Each row comes from the steps of one path. Every step used is in the known rows, and no mark comes twice. Write the path behind each row, first mark first.
Known rows:
napi, sifir, lasu, vinut, nevak, ravun: [-37 -22 -14  20 -18  24  -5 -10   5  10  -6   0 -17  22  -4  -4  11  14
  18   4  27 -19   7 -22 -27  -2  -1  -2   8   0   3   7   9 -16   0  22
 -14   6 -12  -9 -15 -19   1   8 -14 -29   5  -4   9  17]
napi, ravun: [-21   0   6   4 -17  11  -2  -9 -21  -5  -1 -14  14 -18  -4   5  -5  16
  12   7 -14  36  -8  12 -10   8  -3  22  -4  -2   7   0 -14  15   5 -25
 -17  -9   6  12  -6  15  14  24  26  36  -2 -14  16  -7]
vinut, nevak, ravun, napi: [ 10   6  -2 -12   3   8  14   9   4 -20 -10  -6  15   2  21  -3   6  -4
 -21  -4  10  -6   6   2  -1  -4   0  34 -22  -4  11  12  -7  15 -10 -14
  -4   0  28   6  -6  -2   3 -26 -22   1   0   5  -3   9]
napi, ravun, nevak, lasu: [ -3 -20 -17   2  -4  26  -6 -20   2  18  23 -17  -9   1  13  -2   1   3
  -3  -1  -3  11 -16   4  16  23  -1  -5   4   7  32  -8   5   5  18 -31
   8  -2  -3   6  -9  12  -1   1  15   0 -11  -1   5   0]
napi, sifir, lasu, degi, vinut: [ -1   0  21   4   5 -19 -10 -15  17   8  -3  22 -33  -1 -39  -7   7   6
  30  23 -27  35   8   5  -7 -14   6 -19  14 -10 -19  -8  12 -13  -4  16
 -12  -1 -30  -4   6 -18   7  33   2 -14   3   8   3 -20]
nevak, ravun, napi, sifir: [ -4  11  -2   4 -14  -3  -1  12  -5 -10 -15   4   4  20   4  -6  14   3
  -5  -3  -8  21  10 -11 -13 -22 -13  16 -12  -1  25   9 -23 -11 -35   4
 -25   7   8 -22  -9  12  21  -2  11  18  17  -4  -3   6]
nevak, lasu: [  2   2  -3  -4   4   0   7  -4 -18   8  11  -9  10 -28  -8   2 -10  -3
   9   3   8   2  12  -2  19   9  -3   6   2 -21 -10  -8   7  12   7 -15
  15  -2  -6   2  10   3  -7  -5  27   5   4   0  12   8]
ravun, napi, sifir, lasu: [  0  20   7   5  -7 -14  -9  14   6  -1  17   0 -10  12 -12  -9   9  -8
  -9   5 -11  17  19   7  12   1  -8   5  -6  11  29  -5 -17 -19 -27  -3
 -21  22  -9 -27   6   9   7  21   1   9  12  -9 -10   4]
vinut, lasu: [  7  12   9  -8  -4 -22   4   9 -13   0  -9 -10   8 -33 -15  -3  -6  -3
  10  13   8 -10  10  -4  19  14   5  12   1   8 -14 -13  -7  19   3 -10
   4   1 -10  18  22  -8   3  11  22  17  -7  -2 -10   5]
degi, lasu, vinut, nevak, ravun, napi: [  5   4   1   0  17  15  13 -10  25  -5  -4   5  10   4  45   3   2 -12
  -9 -13   6 -23 -11  -5 -18 -13  12  18 -17   2  -2  12   8   0  -1  33
   4   8  18  -9  11 -13 -25 -29 -32 -33   6  22   3   6]
sifir, lasu, nevak, ravun: [-10 -22 -29 -30   2  25  -7  -2   5 -23  -1 -21 -12 -15 -22  -3  -8  -2
  -3  -4  22 -10   5  16  -7  17  -5 -16  10  -9  -8   2  -2  -2   2 -12
   8  -6   5  -6 -15  -4  -5  -2 -12   0   9   6  21   1]
ravun, nevak, lasu: [ 12  -8 -17  -3   9  10  -3  -5   1  20  21 -13   0 -18   7  -5  -3  -4
  -8   4  12  -7  -2  -3  35  26  -4  -3   1  -6   8  -5  15   8   6 -39
  24   2  -3  13   3  -7  -7 -12  10  -8  -8   0  -1   6]
sifir, napi, ravun, nevak, lasu, degi: [ 12 -17   6  -3  20  10  -2 -14  17  16  25   9 -37  18  22  -3   0  -9
  -8  -2 -18  13  -9  -3  16   6   8 -26   5  -3  25   0  16  14  17  -4
   5  13   5   8 -21  16 -10  -5 -23  -7  -7  13  18 -22]
lasu, degi, vinut, nevak, ravun, napi: [ 22  -1  19 -12  27  -2  14 -10  28 -19 -20  26  -3  15  20  -2  13 -11
  -5   6 -16  15  -4  12 -15 -28  19  21 -14 -19 -17  16   8  19   5  14
  -5  -1  22  12   4 -16  -3 -29 -34 -24  -7  26  -2 -21]
vinut, nevak, lasu, sifir: [  4   3  -2   9  -8   2   9   2  -5  15  11 -12  10 -19 -21   4  -8  20
   3   0  12 -36  11   4   5   7  -5   1  13   1 -27  -4  20   9   8 -15
  38 -18 -11   9   2 -16   8 -21  15 -17 -15 -18 -23  27]
ravun, nevak, lasu, vinut: [-13 -20 -12  11  12  13   0  -7   0  28  17   4  13  -5  30   6  -6  -2
   1   2  20 -14 -12 -13  20  11  -1   1   1 -21  -9   7  22  -6  19 -19
  14  13  -4  16  17  -6 -19 -15   3 -25 -13   0   3  -8]
nevak, ravun, napi, sifir, lasu: [ -8   5 -11  -2 -12  -2 -12   7   5  -7   0  -3 -15  30  -3 -11  14  -8
  -5  -4   2  11  18  -6 -14 -10  -9  -3  -6   5  33  -6 -21 -21 -34  22
 -27  18  -1 -36 -11  16   2   8  -7   6  26   0   9  13]
lasu, vinut, nevak, ravun: [-26 -16  -6   7  -6  22   9  -6  -9  -3 -18   2  20  -6  17   6  -4  15
   9   4  28 -16  -4 -19 -20  -4   4  27  -7 -20 -26  16   7  11  14  -3
  -7  -4  17  23  -7 -16  -4 -14 -10 -12  -9  -1  15   0]
sifir, lasu: [-10   3   5 -16   0  -4  -8   4 -10   1  12 -15  -1 -30 -21  -1 -14  -1
   4  12   4   4  10  12  13  21  -3   4   1 -12  -4 -12  -3   6  -1 -16
  -5   2  -5   4   4  -1  -8  21   1  18   6 -10  18   0]
nevak, lasu, sifir, napi: [ -1  17  16   4   3 -19   2  17 -21  10   5   8  14  -7  -5  10 -18   0
  -2  -9  -1 -18  17 -10   4  -3  -7 -16   8 -13 -24 -11   4  -4  -2  19
  13  -3  -1  -8   1  16  -9 -10   5   6   9 -15   3  10]
nevak, ravun: [-16  -6  -6 -16  -9  10   0   0 -19 -15 -21  -7  18 -21  -5   2  -6   8
   8   4  10  12   5  -7 -10   1  -8  15  -1 -25  -9   2  -9  17  -9 -10
  -7  -9  14   9  -8   2   7  -6  12  23  11  -6  22   4]
ravun, nevak: [  7   0  -6 -10   1   3  -6   7  -3   2   3  -6   9 -30   0  -3  -7   8
 -14  12   1   9  -5   3  32  24 -10  14  -8  -4   0  11   2  16  -4 -53
  10  -4   8  31   2 -12  10  -3   3  17 -12 -15  -6 -11]
sifir, napi, ravun, nevak, lasu: [  5  -9  -6   2   5  10  -6  -9  -5  13  23  -2 -14  16  22  -1   0 -18
 -17  -9  -7   7 -12  -8  15  18   5 -18  -3   9  37  -9   7   2  15  -8
  -1   4   7   0 -21  20 -15   0 -13   4   0   6  21  -3]
lasu, nevak, ravun: [ -4 -16 -21 -22  -2  23   5   2  -6 -32 -19 -15   9 -22 -13   3  -6  13
  -4  -7  11  -1  -1   7 -11   7  -9   0   4 -15 -18  18  -4  12  -4 -28
  10 -16  15  13 -11  -9  13  -8   4  17   2   2  11  -7]

Which path is each row?
[ 10  -5  20   8   7 -11   0 -18  27  10   0  17 -46   1 -41 -14  13  11
  21  23 -19  13   8   7   0  -5  16 -13  14   5 -14   4  26  -1  11   5
   2  -8 -26   8   1 -37  10  24 -11 -33 -11  10 -12  -7]
napi, sifir, lasu, degi, vinut, nevak
[  8   3   6  14   5 -11   8 -12  -2  12  -3  10  24  -9 -15   8  -4   7
  14   2   3 -17  -4   8  -7  -4   8   1  10  -2 -44  -9  28  -4  25  10
  30 -30 -15   6  17 -25  -3 -16  15 -29 -15   1 -21  13]
degi, vinut, nevak, lasu, sifir
[ 23   4 -16  -9   5  13   4  -2  29 -26  -7 -11 -27   5  -8  -9  12  -1
 -11 -21 -18  -2  -3   8 -10 -13  -7 -23   1  25  18  16  -5 -20 -36  15
  13   0   0 -31  -4  -9  12  -7   3  -7  18  17  -9   9]
degi, lasu, nevak, ravun, napi, sifir
[ -4   3   3   9 -15  -2 -17  12  -7   2   1   5   4  13   7  10  -9  14
 -17  -9 -18   9 -18   1  -2   8 -10  -7   2  16  15   4  -7  -2  -2  -6
 -10 -11   9  10 -22  19  13   9 -15  29  -8 -28 -10 -12]
lasu, sifir, napi, ravun, nevak
[ 10  25  25   2  -7 -41   0  33 -19   1 -14   9  17 -12 -16   7 -14   0
   0   0   2 -31   9 -11   8  -1   0  -6   2  17 -27 -17 -11   8  -4  27
   6   1  -7   5  11   8  -1   8  -2  18   4 -15 -17   6]
vinut, lasu, sifir, napi
[-17 -17  -1  25   9  15  -3 -12  -5  21  22  14   3  29  50  10  -3 -14
  -7  -8   3   0 -22 -16   5   2   8 -12  -5  -5  23   3  11 -13  30  12
 -11  16   7   1  -7  20 -30   1 -17 -12  -4   7  25 -13]
sifir, napi, ravun, nevak, lasu, vinut
[  6  -2  -3  -2   5   9  14  -9  -3   7  16 -16   3 -29  -6  -3  -3   3
   0   5  15 -16  11  -2  18  19   7  10   0  -3  -9   0  20  22  18 -27
  32 -12  -3  16   1 -19  -5 -13  14 -15 -11   3   4  17]
vinut, nevak, lasu
[ 30   3  -8 -14  20 -16  10   1  14 -33 -28  11  15  10  15   1  13 -31
  -9  -9   6 -10 -12  13 -11 -22  19  -5 -12  11 -17   0 -10 -11   9  28
  -2  -2   5  -7  27 -10 -17 -14  -8 -13   1  36 -10 -10]
degi, vinut, lasu, nevak, ravun, napi
[ 23   1 -13 -22  11  -1   9  14  13 -28 -16 -10   4   2  10  -2   8 -20
 -18 -12  13 -29   1  10   1  -3   7   1  -8  16   1   6 -18   4  -5   3
   7  10  12  -4   9   0  -4 -19 -12   3  -1  21 -13   0]
vinut, lasu, nevak, ravun, napi
[  4  28  14  14  -9 -17   1  17  -5  -4   1   3   7   3  -4  -5   6   2
  -9   5 -20  25  16   0  15 -12 -15  24 -10   5  18  11 -18  -7 -31 -21
 -17  11   1  -6   7   3  25  15  19  24   6 -18 -18  -3]
ravun, napi, sifir
[-24  -6   7  11   7   5   9  -6 -16  21   8   4  24 -14  17  12 -13  -3
  16   6  21  -5   1 -12   1  -1   1  13   1 -36 -30   1  15  -2  18   4
   3   9  -5   7  21   0 -20  -8  24 -14  -1   0  15  -2]
nevak, lasu, vinut
[ 20   4 -15  -5  -5  -2   8  13  16 -21 -16  -7 -19  21  -6 -11  21  -9
 -10 -11   7 -22   6  -2  -8 -15   0 -11  -3  34  16   9 -17 -14 -23   4
  -2   9  -4 -18   3  -2  19  -2   2  -2   3  12 -32  10]
vinut, lasu, nevak, ravun, napi, sifir
[ -4  -5   5  -9   2   0  -6   4  27   1   6   9 -42  35  -7 -12  15   0
   2   4 -14  14  17  -2 -14 -22  -6 -12   4 -11  24   2 -10  -8 -34  26
 -24  28  -3 -28 -16  13  11   1 -24  -7  17   9   0  -5]
nevak, ravun, napi, sifir, lasu, degi
[ -7 -16 -19  10 -15  19 -13 -13   2  29  18 -13  -5   9   5   7  -3  20
   1 -10  -6  -4 -19   8  -4  17 -10 -11  17  11  15  -8   4  -7  12 -13
  17  -8 -10  -2  -6  13  12  -4  21  -3 -14 -21 -18   7]
napi, ravun, nevak, lasu, sifir
[ 26   4   4  -7  14 -19   9  -3  -2 -25 -20   2   8 -28 -24   2  -1 -10
  11   9   4  -7 -12  19  10   2  18  -7   1  14 -39  -2   6   4  23  -3
  19 -18 -13  21  32 -29  -5  15  19  -9 -16  20 -15 -13]
degi, vinut, lasu, nevak
[-14   6  11  14 -10  -4  -3   2 -19   7  11   2   8  10   1  14 -12   6
   4 -15 -10  -4  -2  -1 -17  -6  -4 -18   8   1   2 -14  -5  -6   7  30
  -4  -4  -2 -18 -12  33  -4   5  11  15   9 -13  12   8]
nevak, lasu, sifir, napi, ravun
[-31  -4   0  13  -8   5  -8   7   7   7   1  12   5  42  20   0  10 -10
   3  -3   9   5   6 -15 -27 -23  -7   1  -5 -10  19   5 -18 -37 -24  41
 -41  32  -1 -38  -1  18 -11   6 -15  -8  21   1   7   3]
nevak, ravun, napi, sifir, lasu, vinut
[ 10   5   7  11 -14 -17 -14  15  -2  14  -4   2  -6  17   5   3  -2   2
  -7  -6  -9 -19 -15  -5   0  12   3 -19   4  42  18 -12  -9  -2   7  11
   0   1  -5   8  -4  17   5  14 -15  14 -14 -14 -23   0]
vinut, lasu, sifir, napi, ravun, nevak
[ 17  15  20  12  14 -25  12   0 -13   0  -5  22  15   3  -7   6  -3  -4
  -3  -6  -1 -22   3  -6   0 -11  12 -14   3   0 -36 -10  24  -8  21  32
  24 -26  -5   0   6 -16 -17 -14 -11 -29  -3   3  -2   9]
degi, vinut, nevak, lasu, sifir, napi
[ -8  -7 -10   0 -13  18 -13 -11  -2   4   8 -14  -1 -10   7   1  -1  12
  -5   8 -11  31 -23  12   8  23  -6  15  -4  12  28   7  -7  13   6 -47
  -7  -9   9  23 -10   7  14  17  10  24 -17 -15   0 -11]
napi, ravun, nevak
[ -9  -1  14  -2  -2  -6  -9  -3  17  12  11   3 -48  -7 -42 -11   1  21
  21  18 -14  19  19   2   7   1  -4 -14  19  -7  -3  -3   5   2 -13  -6
  -4  13 -22  -3  -7  -6  19  29   3   4   2  -8  -1  -9]
napi, sifir, lasu, degi
[ -2  11   1 -15   3   0   5  11  -7 -17 -12   0  26   0  23   3  -1 -10
 -13  -3   0  15   9   1  -5 -13  -6  29 -20 -20   9   5 -20   7 -22  -7
 -18  10  26  -5  -2  17  -1 -21  -3  23  14   1  11  -4]
nevak, ravun, napi
[  5  20  30  20 -10 -38  -7   1 -18  -6 -23  20  19  14  -6  10  -2  -8
  16  -5 -21   2 -17   2 -31 -21  17 -14   3  24 -15 -26 -10 -10  17  57
 -20 -14 -10  -5  14  13  -8  25   4  12  -1   0  -4  -5]
degi, vinut, lasu, sifir, napi, ravun
